Every row comes from one small tree of marks. The marks that hang from a mark follow it in brackets, in alphabetical order. Every link used is in the known rows. Which tree was each row made from?
In the rows, 128 means zero.
Known rows
dinuke(modad): [127  98 102 119 112 126 151 191 111 143 140 135 145 122 143 144 104  82
 132 126 124 145 145 141  99]
modad(defi dinuke(zodo)): [113  92 124  97  88 143 183 169 116 157 120 175 115 129 180 117 122  85
 119 122 125 172 162 137  96]
defi(modad zodo): [117 101 109  93 111 128 183 205 115 126 119 142 115 146 176  99 139  97
 119 140 135 144 159 134 118]
rirul(migov misam vabab vogiz zotonem): [129 137  84 153  58 107 140 147  76 124 119 112 177  96 133 188 177 113
 205  93  99 120  94 121  56]
defi(modad(dinuke) zodo): [121  92 113  89  97 139 204 199 121 137 116 168 102 149 196 104 145  99
 110 143 147 157 166 135 115]
vabab(dinuke(zodo(defi))): [132 102 118  87 109 129 164 199 105 122 138 163 123 120 160 114 120 103
 141 130 142 160 145 129 120]
vabab(dinuke): [150 107 100 119 107 117 158 220 108 136 150 142 130 111 132 147 109 106
 155 135 151 142 136 130 112]
vabab(dinuke(zodo)): [145 106 101 102 113 114 153 204 110 129 137 151 133 127 149 132 115 105
 155 129 137 143 143 137 105]
vogiz(dinuke rirul): [105 107  89 127  95 149 163 198  90 192 130 128 136 124 106 133  95  88
 144 101 117 103 124 129  85]
rirul(migov zodo zotonem): [117 143  85 170  86 124 129 188  88 123 129 106 169 107 144 152 157 115
 166 107  95 120 112 122  71]
zodo(defi(modad)): [108 104 128  96 102 146 183 193 100 135 136 145 118 114 164 103 120  88
 115 138 141 160 150 121 128]
vogiz(deguga rirul(vabab(dinuke(modad)) zodo)): [123  60  76 117 110 128 196 181  71 128 129 156 130 143 135 130 149 126
 201 115 150 112 128 126  92]
vabab(dinuke(modad(defi))): [137  82 109 104 104 139 177 209 113 128 146 175 123 135 153 135 118  95
 140 128 149 170 155 139 118]
vogiz(deguga dinuke(zodo)): [111  78  98 106 109 132 155 174  81 168 118 143 128 117 134 115 109  93
 157  92 104 107 143 148  73]
vogiz(deguga rirul(migov)): [ 84  79 106 151 107 172 167 213  89 168 112 124 151 102 118 146 129  95
 160  88 120 106 119 159  97]
defi(modad zodo(dinuke)): [128 105 119  75  99 142 194 216 110 132 117 162 103 141 193  95 143 111
 120 153 153 150 167 139 131]
rirul(vogiz(deguga dinuke) zodo(defi)): [128  65 104 123  88 135 138 153  62 125 145 134 125  88 120 119 147  98
 170 113 123 133 126 113  87]
zodo(defi(modad) dinuke): [121 108 138  77  89 161 196 205  95 141 133 165 105 109 183  99 124 104
 117 152 161 166 159 126 142]
dinuke(modad zodo(defi)): [107  93 120  83 114 139 158 167 107 128 126 157 136 133 174 109 116  78
 116 121 112 164 154 140 108]
rirul(misam vabab(dinuke) vogiz zodo zotonem): [175 129  65 128  79  66 147 144  67  91 146 131 155 122 135 168 184 138
 235 124 136 133 103  90  60]
defi(zodo(dinuke)): [133 111 116  89 101 129 167 215 109 142 122 147 114 119 171 112 129 111
 127 146 144 144 151 137 118]
modad(dinuke(zodo)): [128 104 110 106  97 126 165 175 116 157 124 155 129 122 168 134 115  91
 129 127 126 150 149 138  88]
vogiz(rirul): [108 110 100 130 113 142 163 207 104 171 131 118 144 119 117 141 102  87
 144 116 130 122 126 133 101]
defi(zodo): [122 108 107 107 113 116 156 203 115 136 125 129 125 124 154 116 125  96
 127 134 126 139 143 133 105]
dinuke(zodo): [122 115 106 108 113 114 141 180 109 144 126 128 143 120 148 127 108  87
 140 123 111 135 142 139  90]
vogiz(dinuke(modad) rirul(migov misam vabab)): [ 98 107  74 124  60 138 172 152  71 169 107 144 153 138 128 145 140 101
 171  84 103  96 109 133  67]
vogiz(deguga dinuke(zodo) rirul): [ 90  73  94 108 116 158 173 184  79 188 108 143 133 133 121 114 109  92
 161  79 107  95 135 152  75]
vogiz(dinuke): [125 113  93 124  89 124 146 189  92 172 139 127 132 107 119 134  95  90
 140 114 115 116 132 126  83]

Which tree is each row?
[118 100 129  84  92 145 183 206 109 143 120 164 103 125 179  99 133 103
 118 140 141 165 161 135 123]	modad(defi(zodo(dinuke)))
[127 146  82 147  53 121 159 172  69 123 120 128 151 105 167 149 173 146
 190 124 114 112 111 110  74]	rirul(migov vabab zodo(dinuke) zotonem)
[131  87 116  79 114 136 168 192 110 115 138 178 127 139 172 117 123  96
 134 127 138 169 154 139 120]	vabab(dinuke(modad zodo(defi)))
[102 107  97 127 134 135 182 197  80 174 114 123 158 125 123 146 131 102
 186  80 122 113 121 143  70]	vogiz(deguga rirul(misam zotonem))
[132  98 114  82 105 136 171 210 114 135 122 161 118 136 181 114 131 104
 121 143 141 152 160 146 119]	defi(zodo(dinuke(modad)))
[110  63  96  97 114 140 160 167  85 161 117 158 133 134 146 118 112  86
 150  89 101 116 153 158  73]	vogiz(deguga dinuke(modad zodo))
[123 134  87 141  68 127 115 150  81 141 114 125 177 112 132 167 164  96
 182  70  75 118 107 140  46]	rirul(migov misam vogiz(dinuke(zodo)) zotonem)
[104 105 126  80 109 140 174 175 103 128 122 151 123 131 179  93 125  86
 117 130 123 158 156 130 117]	dinuke(zodo(defi(modad)))
[142 153  70 127  91  61 157 136  66 121 129 112 155 126 149 142 160 130
 205 123 114 119 111  89  50]	rirul(misam vabab zodo zotonem)
[143  91  98  94 117 122 157 198 115 121 137 167 137 145 160 135 118  98
 148 125 134 153 152 147 105]	vabab(dinuke(modad zodo))
[113 141 101 131  49 138 172 166  62 115 121 140 140  99 180 128 179 144
 175 126 118 131 113 100  90]	rirul(migov vabab zodo(defi dinuke) zotonem)
[111  69 100 141  74 158 123 167  81 145 115 135 151  91 121 151 147  90
 169  78  91 109 121 160  73]	rirul(migov vogiz(deguga dinuke(zodo)))
[124  98 133  81  95 158 176 197  99 142 138 168 120 107 174 117 114  97
 117 142 149 171 155 135 131]	zodo(defi dinuke(modad))
[128  94 124  93  91 154 177 199 106 151 134 171 121 121 169 127 114  94
 126 137 143 169 163 144 119]	zodo(dinuke(modad(defi)))
[112  96 132  93  89 156 203 188 106 144 134 167 107 117 181 107 125  91
 108 140 152 171 157 122 125]	zodo(defi(modad(dinuke)))
[108  88 114  92 110 138 162 167 114 135 122 164 135 147 171 115 118  74
 122 114 107 166 163 149  98]	dinuke(modad(defi) zodo)
[113  86 126  96  87 145 197 190 121 149 118 175  99 133 186 107 137  94
 107 132 139 175 163 132 109]	modad(defi(zodo) dinuke)
[107  93 108  84  97 143 156 161  93 150 126 161 129 135 159 104 108  80
 119 106 101 142 150 135  91]	vogiz(dinuke(modad zodo(defi)))
[109  82 116  94 108 140 176 190 118 130 123 162 120 147 173 109 130  82
 112 124 122 169 164 143 111]	dinuke(modad(defi(zodo)))
[ 78  43 104  95 111 180 204 193  87 175 106 174 113 158 143  97 130  86
 136  80 116 125 155 155  93]	vogiz(deguga dinuke(modad(defi(zodo))) rirul)
[115 100 127  91  94 141 176 169 111 150 125 165 118 115 180 115 119  89
 115 129 130 166 151 130 103]	modad(dinuke(zodo(defi)))
[ 79  98 100 162 111 177 174 219  86 170 108 120 164 111 125 156 140 104
 171  71 106 103 115 157  80]	vogiz(deguga rirul(migov zotonem))
[132  82 109  87 110 137 172 193 115 121 133 183 126 152 169 121 125  93
 140 121 134 171 162 146 111]	vabab(dinuke(modad(defi) zodo))
[146 122  84 155  98 107 122 172  90 115 149 105 163 107 125 163 153 104
 182 119 110 136 116 111  69]	rirul(vogiz zodo zotonem)
[123  99 112  93  96 137 190 179 116 147 120 166 119 142 186 116 127  92
 123 133 136 153 163 139 101]	defi(modad(dinuke(zodo)))
[151 142  80 113  92  81 181 176  80 132 133 140 146 128 148 158 144 132
 204 116 137 127 116 108  71]	rirul(misam vabab(dinuke) zotonem)
